In the rows, 128 means zero.
Known rows, with every step that occurs:
bukep/biko/monul/buki/repu/lomusa/bune: [125 116 134 162 154 104 136 121 176 126  61  88 167 143  99  76 158 109
 156 129 104  91 138 148 165 159 142 122 122 146 118]
neso/tarepu/komo: [140 138 153 173 166  97 117 161 191 176 113 128 129 147 109 116 140  94
 177 168 105 139 132  86 219 212 170 157  88 133 134]
biko/bune/lomusa/repu: [140 112 142 163 179 130 130 110 182 147 120  88 163 138 104 115 158 137
 178 120  92 100 128 124 165  86 151 151 112 106 125]
repu/lomusa: [127 119 149 155 167 133 124 157 175 153 121 103 163 144 100 127 157 116
 151 111 108 119 127 115 179 182 169 145 112 140 130]
lomusa/bukep/biko/monul/buki: [144 146 130 177 157  86 132 111 154 133  92 101 159 160  82  92 142 109
 179 169  84 137 129 141 145 194 128 144 119 145 127]
tarepu/vunib: [143 151 139 189 165 115 120 153 169 165 167 126 147 143 111 109 163  99
 171 156 118 148 128 112 187 199 158 146 115 137 125]
bune/lomusa: [140 120 137 157 167 135 129 102 158 152 120 124 165 138 104 137 156 149
 186 135  76 113 123 144 159 127 149 156 105 133 121]
repu/lomusa/bukep/biko: [127 115 127 194 156 118 133 151 159 126 100 110 167 138 100 132 163 148
 154 125  77  87 122 154 162 191 166 125 108 142 119]
biko/bukep: [145 126 112 192 175 109 130 136 157 147 143 114 160 147  90 126 171 134
 188 161  98 122 121 113 162 104 152 162 107 155 129]
buki/komo/tarepu: [130 139 158 154 158 146 115 138 159 168 188 141 142 149 114 125 138 118
 177 162 105 145 123 101 209 214 171 132 121 143 108]
komo/buki/monul/biko/bukep: [149 129 107 177 171  80 134 119 146 163  93 126 156 152  76  93 171 146
 212 170  70 110 111 102 161 132 153 146 114 159 133]
monul/buki/repu/lomusa: [124 126 148 111 161 108 122 139 158 168  89  90 168 154  97 117 146 103
 162 114 116 137 135 127 172 157 156 122 123 145 127]
repu/lomusa/bune: [126 106 140 177 163 131 132 145 187 129  98 100 165 133 104  91 163 116
 149 109 108  85 133 136 175 177 156 143 109 143 117]
lomusa/bune: [133 107 130 191 169 122 130 131 181 131 106 116 160 136 104  91 159 128
 160 127  99  89 130 138 174 176 137 153 110 146 117]
komo/tarepu: [134 125 153 178 160 125 116 147 178 159 192 136 142 146 108 122 141 113
 183 158 105 142 121  99 197 207 164 148 103 144 124]
komo/buki: [138 132 138 149 153 116 119 144 134 184 120 137 152 151 101 118 162 122
 185 124  73 107 125 121 178 222 154 150 118 151 125]
repu/lomusa/bukep: [125  96 148 154 166 147 127 172 165 147 135  94 166 135 102 138 165 126
 148 118  98  99 117 134 164 173 170 135 113 138 111]
monul/biko/bukep: [149 128 107 198 168  89 137 127 155 152 121 112 158 152  78  94 168 148
 202 170  85 123 115 101 154 109 148 145 107 153 134]
tarepu/komo/buki/monul/biko/bune: [149 114 111 179 174  72 129 107 173 156  77 131 146 152  80 105 167 123
 209 182  76  97 114 104 180 174 150 146 111 152 132]
tarepu/komo/buki: [136 138 142 138 140 111 121 159 136 195  94 142 141 151 104 116 157 105
 191 142  74 106 133 113 194 231 166 150 106 149 125]
monul/buki/repu/lomusa/bune/biko/bukep: [141 119 105 176 156  99 136 123 158 127 110  98 164 145  85  90 170 121
 188 159  93 102 131 150 148  78 161 123 108 163 122]
bukep/biko/monul: [144 138 124 211 166 100 135 111 169 124 102 109 152 156  96 109 158 127
 163 186  77 117 122 121 164 178 127 151 128 138 136]
bukep/biko/bune/lomusa/repu: [139 116 136 175 175 123 133 106 180 138 108  91 165 138 103 114 159 143
 178 121  86  93 129 133 163  92 152 145 111 107 125]
bukep/biko: [136 132 118 209 162  99 129 127 159 134  98 132 160 147 100 125 153 151
 167 137  76 105 125 144 171 198 145 142 107 145 132]
monul/buki/vunib: [139 152 161 112 172 123 114 105 142 155 122 133 160 156  97 136 126 122
 182 153 131 146 139 137 162 229 139 123 118 157 118]
neso/tarepu/vunib: [147 160 153 201 175  99 114 155 191 170 182 125 137 142 113 102 158  87
 173 161 124 162 125  92 207 217 171 144 108 130 129]
neso/tarepu: [144 134 155 194 188  99 112 140 197 164 153 121 141 147 106 117 144 113
 169 144 107 146 120  91 205 208 159 156 102 135 136]
lomusa/bukep/biko/monul/buki/vunib: [140 153 156 127 167 119 123  99 141 137 111 121 160 156  95 130 133 121
 177 178 119 135 135 144 150 224 135 115 126 153 116]
bune/lomusa/bukep/biko: [133 116 121 194 156 119 136 124 150 126  99 122 168 135 102 137 163 164
 171 137  61  84 120 168 152 164 157 130 105 138 114]

Rows:
[146 115 101 207 162 110 137 127 165 121 131 112 158 141  89  99 175 135
 186 167  86  92 124 144 153  90 158 139 103 161 123] => lomusa/bune/biko/bukep
[149 111 109 185 181  74 128 100 172 151  89 128 152 152  78 106 169 132
 206 172  74  98 110 108 173 170 144 145 117 153 132] => komo/buki/monul/biko/bune
[144 121 125 168 181  81 127 112 165 166  68 134 151 154  83  84 146 153
 193 152  69 116 108 104 176 203 136 140 118 145 138] => buki/monul/biko
[126 132 142 127 156  99 127 129 158 154  75  86 167 157  94 110 148 103
 161 132 107 132 134 130 167 157 151 118 127 144 130] => bukep/biko/monul/buki/repu/lomusa
[149 126 106 186 179  82 134 117 157 154  98 120 157 151  77  95 167 150
 206 174  78 116 111 102 161 117 149 149 112 156 135] => buki/monul/biko/bukep
[122 120 149 108 155 119 120 150 148 181  94 100 164 151 104 124 159 108
 163 109 103 116 131 121 181 169 165 120 128 146 126] => komo/buki/repu/lomusa
[147 114 120 160 169 103 133  76 160 151  87 129 162 142  88 121 170 148
 215 160  58  92 114 137 155 123 153 146 109 141 122] => komo/buki/monul/biko/bune/lomusa
[125 120 127 170 151 103 132 140 149 134  81 104 170 144  97 125 156 139
 161 126  81  97 126 162 157 179 159 113 113 145 117] => monul/buki/repu/lomusa/bukep/biko
[137 103 110 212 171 102 134 124 177 114 116 107 163 140  91 142 178 132
 172 157  88  83 119 142 163 147 161 138 108 148 120] => repu/lomusa/bukep/biko/bune
[144 140 134 168 154  95 132 111 167 127  94  94 156 158  82  70 143  92
 174 164  91 131 135 144 147 179 136 137 118 148 127] => repu/lomusa/bune/biko/monul/buki
[137  90 130 166 171 140 132 123 161 136 135 105 167 131  99 150 173 144
 179 149  77  87 113 154 148 115 158 144 107 136 104] => biko/bune/lomusa/bukep
[136 127 137 125 172  98 115 134 151 187  59 155 144 149 100 122 154 116
 191 149  66  99 119 117 203 237 160 159 117 152 127] => tarepu/komo/buki/monul
[148 113 120 177 169 110 136  81 168 140 107 118 163 141  89 123 167 151
 206 161  71 103 117 135 151 101 148 146 104 136 124] => monul/biko/bune/lomusa
[140 153 152 190 155 117 117 159 178 167 210 135 138 141 115 106 155  86
 182 172 123 159 126  98 201 217 174 138 109 137 121] => komo/tarepu/vunib
[144 116 103 223 175  89 131 107 178 119 114 121 159 146  91 138 171 134
 181 166  88  96 121 135 170 151 147 150 108 151 129] => bukep/biko/bune
[140 120 128 168 152 113 135 115 167 129  95  96 150 152  97  81 165 103
 163 179  79  95 127 136 160 151 138 123 136 145 127] => komo/buki/repu/lomusa/bune/biko/monul
[134 128 130 173 153 106 136 124 152 135  88  95 157 153  97 112 167 120
 161 175  73 100 122 131 158 171 141 126 137 139 125] => komo/buki/repu/lomusa/bukep/biko/monul
[144 145 131 171 155  91 135  98 150 131  88 101 162 157  83  95 144 115
 185 169  76 133 130 150 139 175 131 143 117 141 123] => bune/lomusa/bukep/biko/monul/buki
[140 178 151 182 145 114 122 137 161 161 185 133 138 150 111  92 151  82
 183 191 115 166 131 107 199 229 173 121 125 137 112] => bukep/biko/monul/buki/komo/tarepu/vunib
[150 110 109 206 177  84 132 107 179 141 117 114 153 151  80 107 166 134
 196 172  90 110 115 106 166 144 139 145 110 148 133] => monul/biko/bune
[136 109 109 189 167  87 133 114 168 121  97  99 167 146  87 135 170 123
 180 158  92  94 124 150 158 136 154 127 112 152 119] => monul/buki/repu/lomusa/bukep/biko/bune
[148 141 129 175 156  91 131 103 163 128  99 101 154 160  82  71 141  98
 180 171  87 133 134 145 147 178 127 141 118 150 127] => lomusa/bune/biko/monul/buki
[135 156 143 126 166 133 119 113 128 171 112 126 159 160  99 113 135 124
 170 139  99 149 132 132 183 204 147 133 134 147 105] => monul/buki/komo
[134 131 129 127 162  80 126 105 140 159  75  94 163 163  93 107 141 113
 178 164  97 137 130 143 156 139 119 118 135 148 123] => lomusa/bukep/biko/monul/buki/repu
[135 130 129 121 159  85 129  93 137 158  70  93 166 160  94 110 143 119
 185 164  89 133 131 152 149 121 122 117 133 145 120] => bune/lomusa/bukep/biko/monul/buki/repu
[123 128 157 109 153 109 118 158 161 188  88 102 154 150 107 120 155  94
 166 120 107 123 133 107 198 181 177 119 119 142 128] => neso/tarepu/komo/buki/repu/lomusa
[144 116 115 189 167 114 135  81 167 126 107 123 167 137  96 144 171 151
 196 156  68  93 122 155 153 106 154 149 102 139 121] => bukep/biko/bune/lomusa
[134 131 132 167 147 103 137 132 154 140  76  97 152 153  99 110 165 112
 164 184  72 100 125 126 166 176 146 126 131 138 125] => tarepu/komo/buki/repu/lomusa/bukep/biko/monul
[141 126 126 200 161 114 140 109 163 119 103 103 158 148  97 118 165 135
 165 186  66 102 118 137 150 155 134 143 126 133 125] => bune/lomusa/bukep/biko/monul
[126 113 140 150 159 112 133 124 178 134  73  85 166 143  99  76 157 101
 155 128 110  99 137 139 167 153 141 128 124 145 117] => biko/monul/buki/repu/lomusa/bune
[120 100 149 115 151 134 126 175 147 171 103  95 161 140 105 134 165 112
 159 126  94  96 124 133 173 167 174 117 118 141 109] => tarepu/komo/buki/repu/lomusa/bukep
[140 118 141 143 169 111 131 108 173 165  76 101 155 141  98  96 158 133
 197 132  74  89 126 116 174 114 160 142 111 108 126] => tarepu/komo/buki/monul/biko/bune/lomusa/repu
